Each row comes from the steps of one path. Every step used is in the known rows, and no mark comes twice. Write the path behind each row, first mark first.
Known rows
memu-poge-boko: [-12  -6   7 -18   7  -1  11 -17  -1   2  14  -8  22 -11 -16   4  -3  13
  21 -28 -24  23  -2   3  -1]
karu-teku-vudu: [ 20  12   7   6 -17   9  20  12  36  12  -9  24 -11  13  -3  -9 -24  -9
 -10  -4  28  -7 -13  -7 -39]
teku-vudu-nozap-karu: [  2   2  21 -35  -2  15 -22  24  40 -31 -14  32 -21   7  -6  -8   6  11
 -16 -39  11  -5  29 -24   6]
nozap-karu-teku-vudu: [  0  15  13  -1 -15  10   7  25  55 -13 -16  31 -24   8  -1   1 -15 -10
 -24 -14  32  -5   4  -8 -22]
karu-teku-vudu-poge: [  5  32  21  10   1  22  15   0  15  27   4  17 -11  16  14 -33 -14 -14
  -5 -14  19 -15 -32 -19 -34]
karu-nozap-vudu-poge-memu-teku: [ 42  54   6   2 -30  -5 -50  -3   7 -35 -28 -11 -13 -50  -7 -18  59  -1
  16 -39  40 -30 -50  -4 -16]
nozap-vudu-poge-memu: [ 18  46  18  -5  -9  14 -41 -11 -24  -4  -3 -19   4  -6   3 -19  45   1
  40 -34   6 -10 -38 -25  -8]
poge-memu-nozap-karu-teku: [ 24   9  10 -11 -41   0 -42  54  41 -30 -26   5 -40 -11  -3   3  42   9
  35  -2  41  12  12  15 -19]
vudu-nozap: [ 13   8  14 -22  -8   5 -24  19   8 -11   3   7 -11   7  -4 -14  19   8
  10 -16  -5  -7  22   1   6]
poge-memu-nozap: [ 33 -11  -4 -18 -24  -6 -35  23  -2 -17 -16 -10 -12  -9  -5  -4  32  20
  46   3  19   7  -8   6 -12]
karu-nozap-vudu: [ 39  43  -2   0 -21 -11 -26   9  13  -9 -23  17  -2 -20   0   7  28 -21
  10 -41  27 -19 -12  -6  -9]
poge-memu-teku-vudu: [ 22 -14  -6 -14 -29  -1  -8  -7  27 -42 -24 -12 -10 -24 -27  -9   2  31
  -7   1  34  -8 -33  -4 -28]
nozap-karu-teku-vudu-poge: [-16  32  28   5   5  25   5  14  36   8  -3  27 -26  12  13 -19  -6 -13
 -20 -22  22 -14 -12 -19 -19]
vudu-teku: [  7  10  14   7   5 -14 -16  -5  13   2   1  -8   7 -14   6   1  15  12
  -2 -14   3  -2  13 -29 -27]
teku-vudu-nozap-memu: [  4   9  20 -39  -6  29 -25  32  43 -20 -10   8  -7  21 -12 -19  20   6
  -8 -58   4   6   1 -20   6]
teku-vudu-poge-memu-nozap-karu: [  3   2  21 -25   1  18 -42  15   9 -23 -18  12 -23   0   8 -19  27  17
  16 -30  23  -4 -21 -24  -9]
teku-vudu-nozap-memu-poge-boko: [ -8   4  27 -55  -2  27 -19  14  43 -18   1  -1  14   8 -29 -18  13  21
  10 -85 -21  27  -2 -13   2]
nozap-vudu-teku: [ 24  34  11  -2   5 -22 -27  -6  22   4  -7 -14  11 -17   8   8  33  19
  13 -47  16  -7   3 -40 -22]
karu-nozap: [ 22  16   0   6 -17  -4 -12  10   1  -9 -14  21  -5 -16  -1   3  11 -27
  -7  -6  15 -15   0   7 -11]
karu-teku-vudu-nozap-memu-poge: [ 17  30  19 -32 -41  38  -7  41  83  -6 -13   3  -7  12 -27 -16  24   4
   0 -72  10   5  10 -14 -29]
nozap-memu: [-17   7   4 -11   1  18 -13  17  26 -10  -5 -15  -1   6  -5   1  25  -2
  -7 -29  -2  18  -5   3  15]
vudu-nozap-karu-teku: [  9  27  30 -16 -23  14 -28  52  50 -22  -6  19 -38   1   2  -8  27  -2
   2 -17  14  -1  42   7  -3]
nozap-karu-teku: [-10  17  12   6 -16   6  -5  30  46 -13  -9  13 -28  -1   4   7   9 -11
 -11   0  20   5  18  11  -9]
poge-memu-teku-vudu-nozap: [ 38  -5   8 -34 -38   3 -32  13  33 -54 -20  -3 -19 -20 -30 -24  21  36
   4 -15  30 -12 -12 -10 -20]
memu-nozap: [ 17 -12  -8 -13   1 -16 -14  20   8   6  -6   1 -11  -4  11  -5  17  19
  24  -9  15   5  -2   7   2]

Which path is each row?
[  7   8   4  -7 -14  -7 -18  53  53  -7 -15  14 -41  -8  12   2  29   8
  15 -13  32   9  20  17  -8]	memu-nozap-karu-teku
[ 45  51  11   6 -13 -24 -42   7  24  -6 -21   6   5 -33   4   9  43  -9
   3 -57  33 -23   2 -36 -34]	karu-nozap-vudu-teku
[ 55  26   8 -15 -19 -29 -67  15  20 -12 -21 -22   0 -26   2   4  68  37
  57 -46  37   3  -8 -35 -36]	poge-memu-nozap-vudu-teku
[ 40  22   5 -10   5 -38 -43  13  34  12 -13 -12   0 -21  16   0  52  37
  38 -61  32   1   2 -33 -22]	memu-nozap-vudu-teku
[-16   7   2 -18 -16  22  -3   6  42  -2  -5 -25  12  -6 -21   5  29   5
  -4 -49 -13  17   3  -3   5]	nozap-memu-poge
[ 10 -19 -11  -7  -5 -11  14  -8  40 -21 -17   2  -7 -19 -11 -12 -16  26
 -26 -11  32 -10 -25  -6 -13]	memu-teku-vudu
[ 22   4  15 -17  -3  16 -28   2 -12  -2 -12   2 -10   4   7 -31  19  17
  36 -23  23  -7 -39 -23 -24]	teku-vudu-poge-memu-nozap
[-30  14  30  -4  39   9  -8 -17 -39  10  25  -4   2   6  16 -25   1   1
  17 -18 -28  14 -27   1  13]	vudu-poge-boko
[ 31  23  21  -5 -22  19 -20  22  10   9 -12   6 -22   8   7 -34  16   6
  40 -14  38 -10 -40  -9 -47]	karu-teku-vudu-poge-memu-nozap
[  3  21  21  -7   4  12 -10  35  43   8 -13  26 -36   7  24 -24  10   2
   1 -33  36  -8 -12  -8 -19]	memu-nozap-karu-teku-vudu-poge
[ -3   7  22 -26  -3   9 -36  30  26 -33  -8  17 -23  -1  -2  -4  30   9
  -5 -27  -3  -1  43  -5  21]	vudu-nozap-karu
[  3   9   8   2 -12   5 -28 -13  -6 -27  -4 -29 -14 -28  -7 -27  33  23
   9   5  12  -9 -34   3  -7]	vudu-poge-memu-teku
[  9  29  24  -6 -18  14 -46  41  20 -15 -14   3 -41  -8  16 -19  50   4
  38 -11  28   3  -6   9 -14]	vudu-poge-memu-nozap-karu-teku
[-13   9  30 -48  -3  23 -30  24  31 -18   6 -20   8  -1 -25  -9  37  19
  26 -76 -35  36  15   4  18]	vudu-nozap-memu-poge-boko
[ 31  23  19 -16 -26  17  -5  33  41  -1  -8  27 -21  19  -9 -22  -4   1
   5 -22  20 -11   7 -10 -34]	karu-teku-vudu-nozap
[ -1  33  34   0 -18  34 -19  15  21 -17 -13  16 -27   7  -2 -21  11 -10
  -2 -12  24 -10 -22 -22 -33]	nozap-karu-teku-vudu-poge-memu
[ -2 -15  -1 -19   4 -11 -25  32  30 -18 -14  10 -24 -13  13   8  26  20
   8 -17  17   9  18   7  19]	memu-nozap-karu
[ 16  27  23 -26 -27  33 -17  53  64  -9 -11  13 -22  24 -11 -26  21  -4
  -3 -50  22   3   2  -8 -16]	karu-teku-vudu-nozap-memu
[  5  28  18 -22  34 -14 -36   3 -17  22  10  -8  -1  -4  24 -26  35  23
  60 -63   0  16 -39  -2  14]	memu-nozap-vudu-poge-boko
[ 23   4  15 -28  -9  11 -11  14  20  -9  -8  22  -5  15  -9 -19  -2  11
  -1 -28   7 -11   8 -22 -11]	teku-vudu-nozap
[ 49  14  -5 -23 -28 -13 -51  20   7 -15 -23 -14  -5 -14  -4   1  54  24
  64 -36  33   4 -19  -5 -10]	poge-memu-nozap-vudu
[  4  11  14 -44 -23  32 -14  22  58 -12 -12  -2   8   9 -29 -13  25  14
  -5 -77  -7   5   9 -25  -7]	teku-vudu-nozap-memu-poge
[ 27  62  12   6  -1   2 -30  -2  -8   7 -12  12   0 -17  17 -15  33 -25
   9 -54  18 -29 -30 -15  -2]	karu-nozap-vudu-poge
[ -2   2   7  -2  14   2   8 -20  18  -7  -4  -3  -8 -15   3 -34  -8  23
 -24 -17  19 -19 -44 -14  -8]	memu-teku-vudu-poge
